What can hang from each mark:
romibep: bozig fitot
goso: bozig voze
disa: fitot
fitot: disa goso
bozig: fitot romibep
voze: disa goso
mavof: fitot voze

Known rows, with every way that one mark hangs from another:
{bozig {fitot disa goso}}: [-1.00 -0.83 -0.56  0.23  0.67  3.19  2.66  1.53  0.68  1.97  3.00 -0.35
 -0.63  2.19 -3.12 -2.59 -2.06 -2.14 -0.50 -0.12  0.17]
{disa {fitot {goso bozig voze}}}: [-0.16 -1.43 -4.86 -1.85  0.99  1.45  1.15  1.71  0.15 -0.69  3.79 -4.66
 -1.51  0.18 -3.65  0.60  0.77  1.71 -1.20 -0.94  1.45]
{voze disa}: [ 0.90 -0.27  1.31  0.18 -0.60  0.05 -0.07  0.01  1.09  1.17 -0.08 -1.13
 -0.31 -0.77 -1.46 -0.95 -1.37 -0.20  0.30 -0.35  1.32]
{fitot disa goso}: [ 0.24 -0.77  0.31 -0.64  0.84  1.99  1.72  1.34 -0.54  0.27  1.42  0.33
 -0.54  1.92 -3.91 -3.37 -1.11 -1.69 -0.60  1.72  0.35]
{bozig {fitot disa goso} romibep}: [-3.21 -1.70  0.11  1.38 -0.37  3.35  2.53  1.33  0.43  2.35  5.82 -1.22
 -0.12  3.53 -1.88 -1.95 -2.45 -4.42 -0.29 -2.42 -0.24]
{goso bozig}: [ 0.38 -0.16 -1.14  0.18  0.09  1.28  0.91  0.11 -0.50  0.08  1.63 -3.10
 -0.69  0.58 -1.55  0.34  0.79  0.74 -0.63  0.47  0.60]
{romibep {fitot disa {goso bozig}}}: [-0.30 -0.81 -1.88 -1.33  0.80  5.79  3.31  2.19 -0.45 -1.01  4.46 -4.53
 -1.79  2.24 -5.58 -3.34 -0.81 -1.41 -0.13  1.50  1.98]
{fitot goso}: [ 0.53 -0.97  0.23 -0.68  0.75  0.26  0.58  0.68  0.32  1.60  1.22 -0.16
 -0.20  0.85 -0.54 -1.31 -0.66 -1.08 -0.02 -0.03  0.42]
{bozig romibep}: [-2.31 -0.68  0.55  1.11 -1.16  0.10 -0.19 -0.24 -0.14  0.62  2.85 -0.97
  0.25  1.27  1.26  0.66 -0.69 -2.26  0.21 -2.47 -0.45]
{voze {disa fitot} {goso bozig}}: [-0.32 -0.85 -1.20 -1.11 -1.81  0.52  1.52 -0.09  0.34 -1.28  1.51 -4.80
 -1.95  0.94 -2.74 -0.05  0.39 -2.86 -1.14 -1.22  4.26]
{goso {bozig {fitot disa} romibep} voze}: [-3.03 -0.91 -2.50  2.06 -0.18  5.10  1.22  1.82 -0.53  1.21  7.71 -4.66
 -0.84  2.21 -4.08 -0.16 -0.94 -1.34 -1.14 -2.02 -0.51]
{voze {disa fitot} {goso {bozig romibep}}}: [-2.54 -1.53 -0.65 -0.26 -3.17  0.78  1.16 -0.10  0.16 -0.73  4.46 -5.85
 -1.48  2.39 -1.60  0.52 -0.12 -5.35 -0.91 -3.62  3.98]
{goso {bozig fitot} voze}: [-0.51 -0.47 -3.05  1.16  0.88  3.42  0.33  1.18  0.24  1.83  4.27 -4.24
 -0.89 -0.13 -2.04  1.12 -0.01  1.69 -0.65 -1.26  0.01]
{disa {fitot {goso {bozig romibep}}}}: [-2.91 -2.06 -3.29 -0.97 -1.09  0.65  2.44  0.26  0.57 -0.24  5.40 -5.26
 -1.18  2.60 -1.15  1.07  0.06 -1.94 -0.63 -3.57  1.40]
{fitot disa}: [-0.30  0.17  0.05 -0.03  0.18  1.73  1.22  0.66 -0.67 -1.25  0.28  0.59
 -0.24  1.08 -3.25 -1.91 -0.31 -0.81 -0.62  1.78  0.14]
{voze {disa fitot} goso}: [-0.66 -0.58  0.00 -1.14 -1.86 -0.84  0.45 -0.04  0.74 -1.39 -0.12 -1.73
 -1.17  0.35 -1.29 -0.39 -0.18 -3.82 -0.53 -1.65  4.04]
{fitot disa {goso bozig voze}}: [ 1.08 -1.09 -1.93 -0.41  1.49  4.19  1.14  2.57 -1.40  0.56  4.25 -3.09
 -1.11  1.33 -6.74 -2.77 -0.12  0.43 -1.37  2.29  0.53]
{mavof {voze disa}}: [ 1.51  1.00  1.07  0.23 -0.63  1.59  1.19 -4.28  1.58  0.90  0.30 -0.97
 -0.48 -2.37 -2.80 -0.96 -1.12  0.34  0.92 -0.32  0.85]
{bozig {fitot disa} romibep}: [-3.78 -0.64 -0.24  1.92 -0.95  3.01  1.87  0.67  0.32  0.81  4.78 -1.15
  0.06  2.71 -1.34 -0.56 -1.94 -3.39 -0.41 -2.58 -0.54]
{goso {bozig {romibep {fitot disa}}}}: [-3.07 -0.48 -1.64  0.37 -1.05  5.59  2.41  1.28 -0.88 -1.98  6.06 -5.29
 -1.08  2.96 -3.78 -1.36 -0.71 -2.40  0.26 -0.88  1.15]
{mavof fitot voze}: [-1.12  1.65 -2.52 -1.07 -0.01  4.42  1.02 -4.26  1.62 -0.40  1.20 -0.66
 -0.59 -2.09 -1.62  0.82 -0.90  0.88  0.59  0.61 -0.42]
{romibep bozig}: [ 0.24  0.67 -0.32 -1.08  0.81  1.37  0.60  0.84 -0.43 -1.20  1.14 -2.00
 -0.95  0.12 -1.83  0.51  0.15 -0.06  0.66  0.99  2.98]
{disa {fitot goso}}: [-1.07 -1.22 -2.56 -2.11  0.06 -0.67  1.79  0.49  1.27 -0.92  0.80 -1.19
 -0.62  0.63 -0.91  0.10 -0.16 -0.32 -0.44 -1.57  1.30]
{romibep {fitot goso}}: [-0.48 -0.73 -0.87 -1.24  0.65  2.72  1.09  1.30  0.62  0.15  2.22 -1.98
 -0.76  0.65 -0.54 -1.76 -0.95 -1.23  1.15 -0.66  1.38]

Rows:
[-1.80 -1.20 -1.33  2.34 -0.82  3.65 -0.02  1.23  1.20  3.64  7.16 -6.50
 -0.74  0.29 -2.12  0.86 -1.81 -0.69 -0.13 -4.09  0.74]  {goso {bozig fitot romibep} {voze disa}}
[ 0.72 -1.30 -0.45  0.45  0.89  2.34 -0.09  1.96  1.98  4.46  3.79 -2.49
 -0.83 -0.71 -2.39 -1.44 -2.59 -0.07  0.08 -2.15  1.11]  {bozig {fitot {goso {voze disa}}}}
[-1.58 -1.00 -1.53  0.69 -0.95  5.05 -0.42  1.83  0.45  0.61  6.80 -7.59
 -1.14  0.16 -2.86 -0.33 -1.39 -0.44  0.72 -2.82  1.89]  {goso {bozig {romibep fitot}} {voze disa}}
[-0.65 -0.98 -1.65  0.40  1.63  3.99  1.05  2.75  0.31  1.98  4.25 -0.68
 -0.65  1.03 -4.43 -2.31 -1.75 -0.65 -0.74 -0.06 -0.11]  {bozig {fitot disa {goso voze}}}
[-1.12 -0.16 -1.88  1.19  0.30  4.25  2.94  0.90 -0.02  0.55  3.63 -3.21
 -1.12  1.86 -4.31 -0.82 -0.67 -0.32 -1.01  0.37  0.38]  {goso {bozig {fitot disa}}}
[-2.89 -1.62 -0.09  1.42 -0.44  1.62  1.36  0.57  1.29  3.69  5.55 -1.87
  0.01  2.37  1.52  0.08 -2.10 -3.63  0.32 -4.25 -0.24]  {bozig {fitot goso} romibep}
[-1.39 -0.39 -2.22 -1.83  0.48  4.75  1.48  1.64  0.61  0.27  2.25 -0.42
 -0.69  1.44 -4.21 -2.57 -2.10 -1.44 -0.72  2.29  0.57]  {mavof {fitot disa goso}}
[-0.32 -0.30 -2.59 -1.20 -0.21 -0.20 -0.66  0.90  1.60 -1.22  0.74 -2.63
 -0.79 -1.89 -2.96  0.62 -0.74  1.98 -0.39 -1.73  1.92]  {goso {voze {disa fitot}}}
[-3.52 -1.10  0.13  2.13 -1.82  4.53  2.26  0.83 -1.36  0.96  6.54 -3.76
 -1.27  4.52 -2.53 -0.99 -0.48 -6.84 -1.19 -1.77  1.41]  {voze {goso {bozig {fitot disa} romibep}}}
[ 2.26 -1.26 -0.70 -0.34  0.92  2.47 -0.03  2.08  0.40  3.08  3.78 -4.92
 -1.31 -0.52 -4.63 -1.84 -0.99  1.07 -0.49  0.24  1.80]  {fitot {goso bozig {voze disa}}}
[-0.22 -1.36 -1.42 -1.99 -0.41 -0.71  1.62  0.59  2.21  0.36  0.72 -2.51
 -0.88 -0.07 -2.33 -0.84 -1.69 -0.54 -0.19 -1.82  2.68]  {voze {disa {fitot goso}}}
[-2.61 -1.34 -1.39 -0.31  0.29  5.50  0.52  3.02 -0.61 -0.57  6.67 -2.83
 -0.58  2.06 -3.82 -2.97 -1.65 -2.82  0.38 -1.27  0.55]  {bozig {romibep {fitot disa {goso voze}}}}
[ 0.55 -0.68 -1.78  1.30  0.46  3.51  0.16  1.32  1.26  2.95  4.35 -5.67
 -1.21 -1.05 -3.34  0.26 -1.31  1.67 -0.31 -1.59  1.38]  {goso {bozig fitot} {voze disa}}
[-1.24  0.59 -1.10 -0.17  1.10  4.15  2.70  1.69  0.04 -0.94  3.02 -2.27
 -1.32  1.60 -4.39 -0.71 -1.23 -1.21  0.12  0.98  2.82]  {romibep {bozig {fitot disa}}}
[ 1.32 -1.17 -2.14 -0.45  1.42  2.40  0.05  1.90 -0.77  1.67  3.85 -3.66
 -1.05  0.23 -3.30 -0.87  0.19  1.17 -0.77  0.52  0.49]  {fitot {goso bozig voze}}
[-0.22 -0.18 -1.29 -2.33  1.40  4.05  1.81  2.32  0.05 -1.18  3.46 -4.03
 -1.82  0.85 -2.29 -1.19 -0.90 -1.33  1.68  0.41  4.36]  {romibep bozig {fitot goso}}
[-3.59 -0.24 -0.58  0.29 -1.13  4.29  1.45  1.18 -0.35 -2.30  4.52 -2.31
 -0.21  2.43 -1.98 -1.84 -1.34 -3.21  0.61 -1.41  0.59]  {bozig {romibep {fitot disa}}}
[-1.18 -1.81 -0.48  0.49 -0.70  1.82  1.45  0.66 -0.44  2.29  5.63 -4.19
 -0.64  2.78 -0.83 -0.30 -0.63 -2.59 -0.34 -2.03  0.52]  {fitot {goso {bozig romibep}}}
[-0.69 -0.48 -0.81 -1.34  0.74  4.32  2.31  2.12 -0.21 -1.14  2.61 -1.49
 -1.03  1.79 -3.96 -3.64 -1.52 -1.96  0.49  1.09  1.48]  {romibep {fitot disa goso}}
[ 0.53 -0.13 -1.58 -1.86 -0.40  0.99  2.98 -3.70  2.78 -0.16  1.19 -2.13
 -1.26 -1.83 -3.82 -1.00 -1.39 -0.04  0.48 -1.93  2.09]  {mavof {voze {disa {fitot goso}}}}
[ 0.07 -1.00 -2.01 -1.08  0.70  4.08  2.14  1.49  0.03  0.13  4.12 -5.18
 -1.56  1.17 -2.13 -1.37 -0.37 -0.41  0.56 -0.18  1.97]  {romibep {fitot {goso bozig}}}
[-2.83 -0.62 -2.76  0.39 -0.21  6.55  0.89  2.40 -1.35 -1.99  7.40 -5.79
 -1.14  1.87 -4.88 -1.21 -0.31 -1.17 -0.15 -0.84  0.57]  {goso {bozig {romibep {fitot disa}}} voze}
[-1.15  0.83 -1.32 -1.78  0.93  5.45  2.37  2.11 -0.83 -3.94  2.59 -3.42
 -1.61  1.20 -5.20 -1.86 -0.64 -1.00  1.09  2.15  4.02]  {romibep bozig {fitot disa}}
[-1.57 -1.63 -0.39  0.33 -0.48  3.46  2.52  1.38 -1.05  1.00  6.01 -3.58
 -0.78  3.82 -4.34 -2.36 -0.88 -3.27 -0.89 -0.31  0.51]  {fitot disa {goso {bozig romibep}}}
[-2.59 -2.05 -4.31 -0.96 -0.19  1.71  0.89  1.48  0.19 -0.17  6.53 -5.60
 -1.04  1.54 -2.44  1.29  0.13 -0.54 -0.92 -3.53  1.01]  {disa {fitot {goso {bozig romibep} voze}}}
[-0.39 -1.10 -1.76  0.52  1.55  2.37 -0.13  2.00  0.88  3.30  3.88 -1.23
 -0.30 -0.07 -1.08 -0.30 -1.21  0.06 -0.20 -1.67 -0.20]  {bozig {fitot {goso voze}}}
[-0.73 -0.41 -0.94 -0.59  1.61  4.49  3.37  2.49  0.24  0.67  4.07 -2.31
 -1.60  2.28 -4.97 -2.06 -1.82 -2.26  0.09  0.96  3.33]  {romibep {bozig {fitot disa goso}}}
[-0.22  0.52 -0.10 -1.00 -1.85  0.81  1.74 -4.46  1.30 -1.83  0.37 -1.47
 -1.40 -1.41 -2.79 -0.32  0.02 -3.25  0.09 -1.74  3.35]  {mavof {voze {disa fitot} goso}}
[-0.56 -1.14 -0.48  1.30 -0.98  2.45 -0.93  0.95  0.00  1.96  5.57 -5.73
 -0.75  0.02 -2.85  0.07 -1.00 -0.19 -0.36 -2.26  0.97]  {goso {bozig romibep} {voze disa}}
[ 1.69 -0.52 -0.94  0.18  0.26  2.27 -0.86  1.21  0.16  1.42  2.74 -4.81
 -1.12 -1.34 -4.17 -0.68 -0.48  2.07 -0.56  0.16  1.34]  {goso bozig {voze disa}}
